Each row was made from one path, in order. Every step used is in the known rows, and no mark comes twice. Write each row's path.
In the rows, zero is written as 128.
Known rows:
sesar/mufofi/dipin: [154 123 128 109 120 123 144 117 153 116 152 149 110 109 165 118 125 109
 113 141 106 146 144 185]
dipin/mufofi/fudobi: [103 134 123 182 155 130 139 114  96 202 140 119 120 118 126 118 128 155
 135 160 174 136 113 103]
devupo/fudobi: [109 110 158 154 147 113 105 114 116 227  92 146 167 128 130 126  95 140
 142 143 139 129 127  74]
sesar/devupo/fudobi/mufofi: [122 103 148 171 131 125 115 139  98 146  76 135 184 128 109 126 132 144
 115 106 114 125  99 128]
mufofi/sesar: [123 141 156 120 124 131  86 130 144 207 168 130 138 141 126 117  99 132
 149 114 149 138 125 109]
zaku/mufofi/dipin/devupo: [133 132  98 181 117 124 171 124  98  56 129 123  39 105 156 109 138 119
 126 159 111 120 151 130]
musebi/zaku/mufofi/dipin/devupo: [128 140  83 178 134 123 175 115  94  28 115 137  36 106 156 125 145 105
 118 155 124 113 154  98]
zaku/mufofi: [127 131 141 175 135 127 171 119 105 167 135 147 190 120 146 129 121 134
 137 151 131 132 137 106]
dipin/devupo: [125 126  99 148 123 128 125 117  97 165 140 154  72 125 128 118 114 128
 135 140 135 115 136  77]
mufofi/dipin/musebi/sesar: [137 134 141  76 124 135 134 122 165 112 173 115  97 130 135 154 117 121
 128 128 145 118 139 141]
devupo/fudobi/mufofi/sesar: [ 98 123 174 174 129 122  60 147 115 189 114 120 175 137 103 120 101 153
 144 113 126 152 105 103]
sesar/devupo: [152 122 134 123 130 132 139 124 126 162 131 141 155 132 134 123 127 124
 120 105 137 112 120 132]
sesar/devupo/fudobi/mufofi/dipin/musebi: [142 112 160 129 135 125 145 145 114  38  76  95 144 127 110 133 152 135
 120 105  99 114 104 174]
sesar/musebi/zaku/mufofi/dipin: [137 139 118 146 127 113 162 110 134  82 110 130 141 131 147 126 134  99
 113 143 119 116 152 161]
mufofi/dipin/musebi/sesar/devupo: [157 134 125  56 120 140 147 134 169  64 154 102  92 132 129 145 151 121
 115 107 139 109 125 169]
sesar/luba: [130 122 119  84 129 127 164 121 134 178 118 149 189 145 114 117 115 113
 133 117 124 100 147 121]
sesar/devupo/fudobi: [128 109 139 136 146 120 114 124 117 185  75 132 161 130 123 121 126 140
 130 120 135 113 113 108]
dipin/devupo/fudobi/mufofi/sesar: [ 92 128 115 181 119 127  53 149  89 152 102 117  84 130  95 108 119 152
 146 119 121 144 106  78]
musebi/sesar: [117 123 128 121 120 133 103 117 152 211 173 156 137 130 134 147  99 131
 124 131 156 134 134  98]
musebi/zaku/mufofi: [123 138 123 176 150 128 171 110 105 142 119 155 177 121 145 143 132 122
 131 148 141 124 141  82]
zaku/mufofi/sesar/devupo: [142 151 122 141 130 140 136 148 126 120 133 102 159 136 131 106 154 141
 142 111 137 136 117 140]
mufofi/dipin: [140 118 168 131 124 118 140 114 147 134 155 137  98 122 157 127  91 108
 120 130 127 119 145 147]
musebi/sesar/mufofi/dipin/devupo: [140 128  51  94 101 134 109 127 151  84 166 143   4 105 149 120 148 115
 105 153 118 144 146 153]
fudobi/mufofi/sesar/devupo: [139 135 147 134 111 141  94 158 131 122 152 117 158 143 107 116 133 135
 122  71 124 137  98 161]
fudobi/mufofi/sesar: [116 134 166 156 111 136  82 146 127 166 171 129 168 140 111 124 102 138
 138  97 126 148 111 127]
musebi/zaku/mufofi/fudobi: [ 99 138 116 179 172 129 161 110 100 157 119 130 173 131 142 135 134 131
 133 148 161 131 130  53]
dipin/musebi/zaku: [136 144 137  99 157 136 156 107 119 148 128 147 169 140 122 155 127 119
 146 132 151 108 129  78]

Which path is each row?
[137 122 127  74 138 127 121 134 159  84  98  90 103 130 119 142 149 136
 121 120 138 113 117 144]
mufofi/dipin/musebi/sesar/devupo/fudobi
[109 115 155 127 125 124 109 138 137  96 116 110 128 125 111 156 123 142
 123 128 120 137 117 136]
devupo/fudobi/mufofi/dipin/musebi/sesar
[125 153 122 133 113 127 110 136 137 176 130 106 186 153 117 105 128 135
 149 131 132 144 130 142]
zaku/mufofi/sesar/musebi
[117 123  99  67 119 133 137 126 161 191 145 149 166 147 111 133 116 119
 124 111 136 109 147 114]
musebi/sesar/luba
[142 146  91  55 126 147 134 124 159 163 159 149 163 127 125 148 154 140
 133 147 138 148 125 138]
dipin/musebi/sesar/mufofi
[ 98 108 112 197 122 119  95 133  69 146  87 147 106 119 106 120 118 147
 132 140 111 129 115  74]
dipin/devupo/fudobi/mufofi
[123 128 145 120 141 125  74 142 135 185  91 102 142 143 114 107 125 145
 145 105 143 130 107 110]
mufofi/sesar/devupo/fudobi
[131 143 129 115 127 135 177 129 149  74 153 106 126 121 144 150 145 130
 131 150 137 130 143 145]
zaku/mufofi/dipin/musebi/sesar
[149 133 165  94 132 127 162 119 142  99 145 117 123 131 141 137 115 116
 139 134 126 114 139 145]
mufofi/dipin/musebi
[130 128 151 110 107 137 135 139 148  73 177 119 123 127 119 160 124 127
 115 112 122 130 123 160]
fudobi/mufofi/dipin/musebi/sesar
[145 140 148 131 134 130 203 124 124  57 128 107 151 121 151 132 143 123
 141 150 119 121 142 153]
zaku/mufofi/dipin/musebi
[ 98 126 154 144 114 116  45 146 126 204  94 107 193 155  82 112 107 147
 140 108 117 146 104 138]
devupo/fudobi/mufofi/sesar/musebi
[129 116 124 176 100 126 128 134  98  57 147 139  40 113 130 120 117 114
 109 120 101 123 135 148]
fudobi/mufofi/dipin/devupo
[112  99 184 188 128 109 110 130 114 121 102 132 128 115 132 131  98 129
 115 129 103 135 124 142]
devupo/fudobi/mufofi/dipin
[125 151 119  92 128 124  70 120 152 192 136 128 150 162 108 122 111 114
 140 106 151 123 129 116]
mufofi/sesar/musebi/zaku
[108 127  89 195 150 110 150 115  84  54  60 126  35 104 146 121 148 120
 128 169 122 119 149  71]
musebi/zaku/mufofi/dipin/devupo/fudobi
[128 173 121 118 155 142 157 131 121 109 131 110 178 143 121 139 155 135
 165 133 152 134 127  84]
dipin/musebi/zaku/mufofi/sesar
[136 121 113 139 114 120 132 118 116  90 144 136  15 116 147 113 110 109
 124 136 119 113 149 119]
mufofi/dipin/devupo
[118 133 137 100 110 136 118 155 135 143 142 125 189 154  88 111 123 125
 135  80 112 125 126 150]
fudobi/mufofi/sesar/luba
[109 128  84  98 139 140  96 121 155 210 164 142 137 129 136 132 135 142
 119 144 154 163 120 104]
musebi/sesar/mufofi/fudobi
[134  97 161 169 124 116 121 141 117  74  83 115 124 116 125 122 128 126
 103 105 100 122 113 168]
sesar/devupo/fudobi/mufofi/dipin
[133 127  93  98 116 138 109 120 161 195 166 167 145 119 140 135 133 132
 116 144 136 156 132 137]
musebi/sesar/mufofi
[161 144 111  70 144 132 173 112 149  54 123 140 123 119 150 141 159 103
 124 141 118 131 142 158]
sesar/mufofi/dipin/musebi/zaku
[150 127 129  92 106 143 147 149 151  28 155 106 120 131 116 151 155 125
 101  90 119 116 110 192]
fudobi/mufofi/dipin/musebi/sesar/devupo
[121 114 182 144 135 120 137 134 111  82  94 109 155 123 117 139 120 134
 132 128 103 127 116 143]
devupo/fudobi/mufofi/dipin/musebi
[118 110 120 118 136 125  88 128 142 195 101 129 137 132 118 137 128 146
 120 121 149 122 114  98]
musebi/sesar/devupo/fudobi
[151 127  72 115 109 126 136 121 126  74 137 144  26 103 156 102 145 109
 116 149 103 134 146 161]
sesar/mufofi/dipin/devupo
[119 124 110 113 151 133 120 116 132 201 141 143 162 128 140 116 131 136
 130 143 141 156 119 115]
sesar/mufofi/fudobi
[164 138 129  67 127 133 170 122 150  79 137 129 131 118 147 127 147 115
 131 145 109 135 135 186]
sesar/mufofi/dipin/musebi
[114 107 114 158 131 108 108 119 106 111  89 124  26 111 139 112 112 124
 131 155 118 114 142  94]
mufofi/dipin/devupo/fudobi
[131 128 123  58 107 137 165 147 158  47 145 112 152 143  96 146 145 115
 114  97 103 105 138 178]
fudobi/mufofi/dipin/musebi/sesar/luba
